Each row was made from one path, in order. Every step used is in the known rows, and no mark comes twice. Write each row's path.
Known rows
rudal/kesek: [ 1.53  2.54  1.13 -0.59  1.13  1.88  1.32 -1.55 -1.44  0.97  1.07 -2.19
  2.49  0.72  1.85 -1.78 -0.19  0.18  0.94 -1.33  0.94 -0.19 -0.94  1.17
  0.37 -1.86]
rudal/vipi/gunez/sorok/kuzen: [-0.06  2.24 -1.13 -2.64  1.43  2.35  0.26  1.89  1.99  2.45 -0.63 -0.04
  5.17 -0.45 -0.70  2.49 -1.53  0.37 -0.17  1.47 -2.76 -2.15 -5.12  0.80
 -1.61  0.18]
vipi/rudal/kesek/gunez/sorok: [ 3.91  1.20  1.70 -1.02 -1.45  0.84  1.22 -3.12  0.43  0.73 -1.09 -2.13
  1.96 -3.57  2.61 -2.74  0.81 -1.37  1.80  2.67  1.22 -0.78 -1.65  5.55
  1.74 -0.98]
rudal/kesek/gunez/vipi/zagesot: [ 2.74  0.07  2.97  0.14  2.20  0.91  1.77 -1.58 -1.31  2.03  1.32 -4.69
  2.67 -1.72  1.95 -2.49 -0.61 -2.52  2.23 -0.77  0.80  0.94 -2.87 -0.01
  1.39 -0.79]
kuzen/kesek/gunez/sorok/rudal/vipi: [ 1.86  1.50  0.79  1.54 -1.03  0.57  0.23 -0.99 -1.84  2.52  1.08  2.30
 -2.92 -4.04 -0.02 -3.21 -1.08 -1.37 -2.36  2.47  0.11 -2.30 -2.54 -0.77
  0.46  0.33]
sorok/rudal/kesek: [ 3.53  1.91  0.50 -0.40 -1.21  3.01  0.74 -1.94 -1.32  3.59 -1.14  0.80
  0.20 -0.43  1.77 -3.81  0.13 -1.27  0.64 -2.81  1.08 -0.98 -1.11  1.71
  1.69 -1.62]
vipi/zagesot: [ 0.52  0.69  0.07 -1.59  2.02 -0.99 -0.03  2.93 -3.25  2.29 -1.86 -1.47
  0.10 -0.91 -0.45  1.59 -0.37 -0.25 -0.25 -0.72 -1.72  2.25 -1.32  0.30
 -0.37 -0.78]
zagesot/sorok/kuzen/kesek/gunez/vipi/rudal: [ 3.35 -0.66  1.51  0.69  0.46  1.50 -0.54 -0.58 -0.50 -0.10  1.84  1.05
 -3.60 -3.21 -0.60  0.86 -0.57 -1.92  1.17  2.27 -2.73 -1.78 -0.20  0.81
  0.81 -1.01]
kesek/rudal/vipi/gunez/sorok/kuzen: [-0.52  2.20  0.54 -0.57  0.23  2.55 -0.37  0.14 -0.93  2.55  2.91 -1.03
  3.75  1.00 -0.01 -0.27 -0.20  0.08 -0.76 -0.76 -0.01 -2.20 -5.53  1.93
  0.21  2.28]
rudal/vipi/gunez/sorok: [-0.30  2.50 -1.26 -2.42  1.19  1.72  0.27  1.58  1.63  2.14 -1.26 -0.48
  4.84 -1.38 -0.66  1.57 -1.76 -0.37 -0.84  1.63 -2.60 -1.39 -5.53  0.41
 -1.23  0.61]
gunez/vipi/rudal/kesek/zagesot/sorok: [ 3.29 -0.14 -0.47 -0.93  0.59  2.20  1.21 -2.28  0.28  1.53  0.27 -1.84
  2.19 -1.07  1.98 -1.32 -0.17 -2.98 -0.57 -1.29 -2.60  0.07 -2.66  0.87
  1.01  0.29]
gunez/sorok: [-0.17 -1.35 -1.36 -1.07 -0.76  0.78 -0.17 -0.68  0.70  2.23  0.93 -0.74
  1.04 -1.27  1.06  0.38  0.81  0.94  0.75  1.76 -2.15  0.76 -2.88 -0.83
 -1.36  0.79]
zagesot/sorok: [ 1.56  0.02  1.12  0.33  0.34  0.67 -0.80 -0.61 -0.56 -1.02 -0.24 -0.86
 -2.91 -3.29 -1.19  0.76 -0.70 -2.10  1.06  1.25 -1.76  0.60 -0.12 -0.41
  0.60 -0.82]
kuzen/vipi/gunez/sorok/rudal: [-0.13  1.12 -2.76 -2.54  0.80 -0.51 -1.66  2.26  1.94  2.83 -0.93  3.93
  0.07 -2.40 -1.30  2.06 -0.54  0.39 -3.01  0.09 -3.16  0.27 -4.77 -2.66
  0.68  2.13]
rudal/vipi/gunez/sorok/kuzen/kesek: [-0.02  3.18 -1.61 -2.31  1.42  2.30  0.30  2.24  0.99  2.61 -0.01  1.09
  3.97 -0.76 -0.75  1.94 -1.72  0.51 -1.36  1.74 -3.01 -2.52 -4.98  0.53
 -1.65  0.11]
vipi/rudal/kesek/zagesot/sorok/kuzen: [ 4.61  2.91  1.61 -0.73 -0.94  2.83  1.22 -3.19 -0.09  0.75 -1.37 -0.78
  1.21 -1.23  1.76 -1.18  0.22 -0.56  0.28  0.46  0.99 -1.72 -0.46  4.07
  1.34 -2.27]
rudal/vipi/zagesot/sorok: [ 1.41  2.51  0.44 -2.50  2.73  1.73  0.76  1.85 -2.31  1.85 -3.05 -0.56
  2.20 -1.73 -1.23  2.03 -1.73 -1.62 -1.95 -0.89 -3.34 -1.39 -2.88  1.15
 -1.39 -1.26]
sorok/kuzen: [ 0.65 -1.08  0.45 -0.42  0.69  1.89 -0.04  0.78  1.07  0.91  1.91  1.59
  0.82  2.84  0.15  2.35  0.84  2.37  1.75 -0.39 -0.55 -2.33  1.08  0.98
 -1.14 -0.99]
kuzen/kesek/zagesot/sorok/rudal: [ 2.39  3.73  0.40  2.65 -0.94  1.70 -0.20 -1.47 -3.31  1.84  0.48  3.04
 -5.59 -2.31 -1.21 -2.22 -2.05 -1.21 -4.74 -0.22  0.64 -1.35 -0.56 -3.61
  1.05 -0.81]
zagesot/sorok/rudal/vipi/gunez: [ 3.15  1.60  0.60 -0.56 -0.32  2.47 -0.74 -0.32 -0.12  1.50 -2.33  0.65
 -1.86 -4.30 -1.38 -0.40 -1.52 -3.53  0.42  0.38 -2.33 -0.92 -2.24  0.52
  1.40 -0.94]
kuzen/kesek: [ 0.10  2.96 -1.10  0.80 -0.18 -0.16 -0.07  0.86 -3.09  0.56  1.94  3.20
 -3.53 -0.75 -0.30 -1.35 -0.95  0.47 -3.61  0.90 -0.59 -1.18  0.03 -0.65
 -0.13 -0.24]
kuzen/vipi/rudal: [ 1.17  1.33 -1.84 -2.61  0.15 -0.64 -0.43  0.33  1.14  0.17 -2.27  5.08
 -0.51 -1.58 -0.19  1.21  0.65  0.37 -4.70 -0.51 -2.10 -1.85 -0.92  1.54
  0.69  1.14]
kesek/gunez/sorok: [ 1.30 -3.03  2.90  1.57 -0.89 -0.90  0.17 -2.04  1.73  1.10  0.67 -2.77
 -0.36 -4.45  0.32 -1.64  0.12 -1.95  2.92  3.78  1.47  0.47 -2.67 -1.24
  0.84  1.21]

Which path is each row?
[ 1.58  3.66  0.48  2.60 -0.29  1.17 -0.06 -1.17 -3.08  0.96  1.10  2.32
 -5.11 -2.09 -1.37 -1.27 -2.30 -0.72 -4.68  0.45  0.54 -1.03 -0.48 -3.93
  0.56 -0.57] -> kuzen/kesek/zagesot/sorok
[ 3.33  1.07  0.88 -0.35 -0.56  2.84 -0.38 -1.16 -0.56  1.42 -2.32  1.13
 -2.25 -3.67 -0.95 -0.80 -1.04 -3.34 -0.13 -0.58 -2.11 -1.57 -1.38  0.70
  0.99 -1.22] -> zagesot/sorok/rudal/vipi
[ 0.75  2.40 -1.85 -2.03  1.01  0.71 -0.94  0.93  1.60  3.72 -0.98  2.87
  0.75 -2.04 -0.89  1.25 -1.07  0.33 -3.51 -0.91 -1.91  0.12 -5.36 -3.81
  0.95  1.57] -> kuzen/vipi/gunez/sorok/rudal/kesek/zagesot
[ 0.86 -1.41 -1.89 -2.62 -0.21  1.70 -0.41  0.04  1.84  3.02  1.26  2.96
  1.33  0.07  1.11  2.65  1.65  2.69 -0.30  1.15 -3.55 -1.72 -2.70  0.52
 -1.76  0.65] -> gunez/sorok/kuzen/vipi/rudal
[ 0.22  0.28 -1.20 -1.04 -0.25  2.84 -0.03 -0.18 -0.98  3.65  3.68  1.80
  1.11  0.94  1.11  0.76  0.84  2.53 -0.80  1.02 -2.56 -2.56 -3.52  0.33
 -2.13  0.57] -> gunez/sorok/kuzen/kesek/rudal/vipi
[-0.08  4.79 -0.27  0.59  0.61  1.06  0.06  1.01 -5.85  2.31  2.71  2.25
 -1.59 -0.10 -0.28 -2.16 -1.13 -0.12 -5.46 -1.03 -0.31 -2.34 -2.86  1.06
  0.03  0.69] -> kuzen/kesek/rudal/vipi/zagesot
[ 1.58  0.70  0.78 -1.38  2.21 -0.63 -0.58  2.41 -3.86  1.55 -1.99 -1.96
 -1.92 -3.21 -1.29  2.08 -0.87 -1.67  0.33  0.11 -2.94  2.60 -1.28  0.00
  0.11 -1.24] -> vipi/zagesot/sorok
[ 2.61 -2.27  2.74  1.05 -1.50  0.70  0.36 -2.50  1.54  2.69 -0.86 -1.38
  0.15 -4.70  0.56 -2.80 -0.04 -2.68  2.14  2.62  1.10 -1.05 -3.53 -0.36
  1.13  0.85] -> kesek/gunez/sorok/rudal/vipi
[-0.45  4.90 -0.47  0.94  0.08  1.02 -0.30  0.85 -4.16  1.54  3.16  2.18
 -1.22 -0.38 -0.64 -2.18 -1.51 -0.17 -4.68 -0.02  0.09 -2.39 -3.39  0.69
  0.58  1.34] -> kuzen/kesek/rudal/vipi/gunez
[ 3.39  1.99  2.04  1.95 -0.90  3.36  0.36 -3.05 -0.04  2.18 -2.64  0.16
 -1.92 -2.03 -1.41 -1.02 -1.96 -2.52 -2.46 -1.84  1.23 -1.33 -1.71 -3.81
  1.13 -0.86] -> kesek/zagesot/sorok/rudal/vipi
[ 1.77 -0.54  0.65 -0.84  1.54  1.55 -1.14  0.39  0.50 -0.16  0.83  2.44
 -2.71 -1.40 -1.59  3.26 -0.10 -0.12  0.09  0.10 -3.15 -1.61  0.08 -0.89
 -0.11 -0.91] -> zagesot/sorok/kuzen/vipi
[ 1.74 -0.16 -1.02 -2.09  0.03  2.81  0.20 -1.28  1.56  3.83  1.14  1.93
  2.07  0.40  1.53  1.86  1.19  2.66 -0.73  0.28 -2.25 -1.96 -3.17 -0.57
 -1.44 -0.03] -> gunez/sorok/kuzen/vipi/rudal/kesek/zagesot
[ 2.27 -3.02  2.40  0.39 -0.70 -0.20 -0.02 -1.72  2.57  1.49  0.64 -0.15
 -0.08 -3.76  0.48 -0.27  0.84 -0.60  2.19  3.63  0.42 -1.48 -2.45  0.20
  0.67  0.99] -> kesek/gunez/sorok/kuzen/vipi/rudal
[ 2.84  1.92 -0.36 -1.75 -0.27  2.65  0.57  0.78 -1.58  4.57 -3.97  2.19
  1.05 -0.98  0.07 -1.45 -0.69 -1.80 -1.78 -2.95 -1.37 -1.98 -2.45  1.89
  0.23 -0.95] -> sorok/rudal/vipi/zagesot
[ 2.62 -0.15  2.93  0.68  1.52  1.24  1.70 -2.64 -0.14  1.29  1.83 -4.21
  2.53 -1.50  2.12 -3.11 -0.41 -2.58  2.43 -0.50  1.33  0.15 -2.49 -0.15
  1.51 -0.56] -> rudal/kesek/gunez/vipi
[ 2.23  4.97  0.08  1.89 -0.39  1.98 -0.16 -0.50 -2.53  2.28 -0.09  2.88
 -4.00 -2.83 -1.72 -1.56 -2.97 -1.47 -5.05  0.40  0.12 -1.75 -2.19 -3.36
  0.94 -0.66] -> kuzen/kesek/zagesot/sorok/rudal/vipi/gunez
[ 0.42 -0.59 -0.64 -1.61  1.68  1.31 -0.52  1.55  1.56  1.27  1.45  4.79
  0.14  2.69 -0.58  3.62  0.81  2.84 -1.33 -1.70 -2.07 -3.25  0.22 -0.54
 -1.06 -0.08] -> sorok/kuzen/vipi
[ 3.09  0.74  0.88 -1.41  1.30  2.18 -0.60 -0.55  0.20 -0.12  0.43  2.02
 -1.74 -1.85 -0.50  2.45  0.18 -0.25  0.31  0.32 -2.88 -2.00 -0.11  1.36
  0.38 -1.60] -> zagesot/sorok/kuzen/vipi/rudal/kesek
[ 1.82  0.92  1.32  0.98  0.51  2.10 -1.03 -0.23 -2.25  0.10  3.14  1.35
 -3.93 -1.37 -1.11  0.97 -0.33 -0.46  0.26  0.72 -1.79 -1.82 -0.10  0.35
  0.37 -0.86] -> zagesot/sorok/kuzen/kesek/rudal
[ 1.41 -0.06 -0.78 -2.22  0.79  1.27 -0.32  1.02  1.79  0.90  0.43  5.18
  0.57  1.79  0.06  3.29  1.26  2.57 -1.42 -0.83 -2.13 -3.68  0.40  1.88
 -0.63 -0.23] -> sorok/kuzen/vipi/rudal
[ 3.60  0.01  2.11 -0.60  1.18  1.66 -0.55 -1.07  0.59 -0.21  0.43  1.16
 -2.23 -3.07 -0.71  1.85  0.02 -0.99  1.13  1.07 -1.90 -2.17 -0.42  1.07
  1.04 -1.35] -> zagesot/sorok/kuzen/vipi/rudal/kesek/gunez
[ 0.32  0.77 -1.74 -1.28 -0.95  0.28 -1.35  1.75  1.85  3.27 -0.39 -0.80
  1.26 -3.13 -0.28  0.12 -0.86 -0.52  2.10  2.70 -1.74  2.16 -5.07 -0.70
  1.02  1.10] -> vipi/gunez/sorok/rudal
[ 3.02  1.32  1.88  1.18 -0.05  2.49 -0.25 -2.35  0.89  0.94 -1.12  1.44
 -2.13 -1.14 -1.41  1.60 -1.07 -0.56 -2.16 -0.78  0.51 -1.75 -0.55 -3.14
  0.77 -0.70] -> kesek/zagesot/sorok/kuzen/vipi/rudal
[ 2.23  2.38 -0.68 -1.34 -0.97  2.63  0.06  0.61  0.75  3.63 -3.07  2.07
  1.54 -1.43 -0.40 -1.61 -1.28 -1.98 -0.83 -1.38 -0.83 -2.12 -3.20  1.49
  1.05 -0.24] -> sorok/rudal/vipi/gunez
[ 2.79 -0.10 -0.83 -1.08  0.44  2.04  1.53 -2.04  0.54  1.79  0.28 -1.60
  3.22  0.04  2.50 -1.63  0.05 -2.41 -0.83 -1.79 -2.11 -0.12 -2.63  1.05
  0.79  0.61] -> gunez/vipi/rudal/kesek/zagesot
[ 1.92  1.17  0.67 -1.22  2.52  0.32 -0.67  3.03 -4.31  2.24 -0.40 -0.06
 -2.74 -2.01 -1.32  2.67 -0.81 -0.35  0.09  0.27 -3.36  1.07 -0.81  0.13
 -0.53 -1.84] -> vipi/zagesot/sorok/kuzen/kesek
[ 0.61  2.24  1.70 -0.51  1.37  2.54 -0.09  0.28 -3.77  2.41  1.55 -1.11
  1.79  0.81 -0.37 -0.06 -0.17 -0.85 -1.61 -2.48 -0.56 -2.31 -3.80  2.53
  0.20  1.08] -> kesek/rudal/vipi/zagesot/sorok/kuzen
[ 1.65 -0.67  0.90  0.63  1.64  0.85  0.13  1.63 -1.41  2.15  3.08  2.00
 -1.46  0.59 -0.07  0.97 -0.18  0.85  0.22  0.59 -1.24 -2.20 -0.40 -0.33
 -0.58 -0.71] -> sorok/kuzen/kesek/gunez/vipi/zagesot
[ 3.27  2.96  2.84  0.90  1.16  3.79  1.39 -3.26 -1.09  1.69  0.94 -2.49
  1.09  0.33  0.86 -0.80 -1.10 -0.32  0.35 -1.85  1.90 -0.73 -1.07 -1.81
  0.69 -2.54] -> rudal/kesek/zagesot/sorok/kuzen
[ 0.50  4.67  0.16  0.69  0.75  1.21 -0.25  0.78 -6.05  1.92  2.50  1.92
 -2.65 -1.29 -0.69 -1.89 -1.38 -0.71 -5.05 -0.63 -0.91 -2.19 -2.82  0.86
  0.37  0.56] -> kuzen/kesek/rudal/vipi/zagesot/sorok
[ 4.33  3.41  1.41 -0.52 -1.15  2.14  1.26 -3.54 -0.42  0.48 -2.00 -1.29
  0.90 -2.33  1.73 -1.91 -0.12 -1.32 -0.35  0.62  1.16 -0.92 -0.75  3.79
  1.76 -1.87] -> vipi/rudal/kesek/zagesot/sorok
[ 1.26  1.59  0.53  1.29  0.34  2.31  0.16  0.22 -0.99  1.85  2.74  3.52
 -1.72  2.53 -0.47  1.15 -0.43  2.60 -1.77 -0.60  0.32 -3.16  0.81 -1.59
 -0.97 -1.21] -> sorok/kuzen/kesek/zagesot
[ 4.42  0.51  2.80  0.90 -0.63  2.26 -0.25 -2.51 -1.07  1.29 -0.98 -1.21
 -3.18 -4.80 -0.05 -2.63 -0.76 -3.82  2.23  0.19  0.00 -0.23 -1.03  0.53
  2.48 -1.71] -> zagesot/sorok/rudal/kesek/gunez
[ 2.71  0.75  0.74 -1.29  1.20  0.32 -0.73  2.09 -3.84  2.96 -2.87 -0.88
 -2.65 -3.65 -1.12  0.65 -0.81 -2.34  0.45 -0.79 -2.71  2.13 -1.59  0.32
  0.74 -1.39] -> vipi/zagesot/sorok/rudal
[ 1.74  2.15  1.12  0.26  1.08  2.36 -0.97  0.82 -1.68  0.54  2.52  1.22
 -2.32 -1.82 -1.55  1.63 -1.19 -0.65  0.10  1.38 -2.44 -2.15 -1.71  0.61
  0.19 -0.73] -> zagesot/sorok/kuzen/kesek/rudal/vipi/gunez
[ 1.53 -2.25 -0.93 -1.63  3.18  0.90  0.10  2.17 -1.55  2.65  0.96 -1.70
  0.75 -0.36  0.14  2.24 -0.32 -2.24  0.57 -1.96 -5.63  1.70 -2.69 -1.47
 -0.60  0.48] -> gunez/vipi/zagesot/sorok/kuzen
[ 2.49  4.47  0.32  2.05 -0.62  2.49  0.17 -1.45 -3.02  2.18 -0.15  3.41
 -4.43 -2.18 -1.31 -1.98 -2.44 -1.36 -5.47 -0.45  0.23 -2.42 -1.22 -3.21
  0.53 -0.93] -> kuzen/kesek/zagesot/sorok/rudal/vipi
[ 1.31 -0.52 -1.43 -2.84  0.20  2.29  0.06 -0.55  1.45  3.34  1.44  2.21
  2.17  0.24  1.69  2.05  1.69  2.75  0.09  0.74 -3.22 -1.88 -2.91  0.94
 -1.63 -0.06] -> gunez/sorok/kuzen/vipi/rudal/kesek
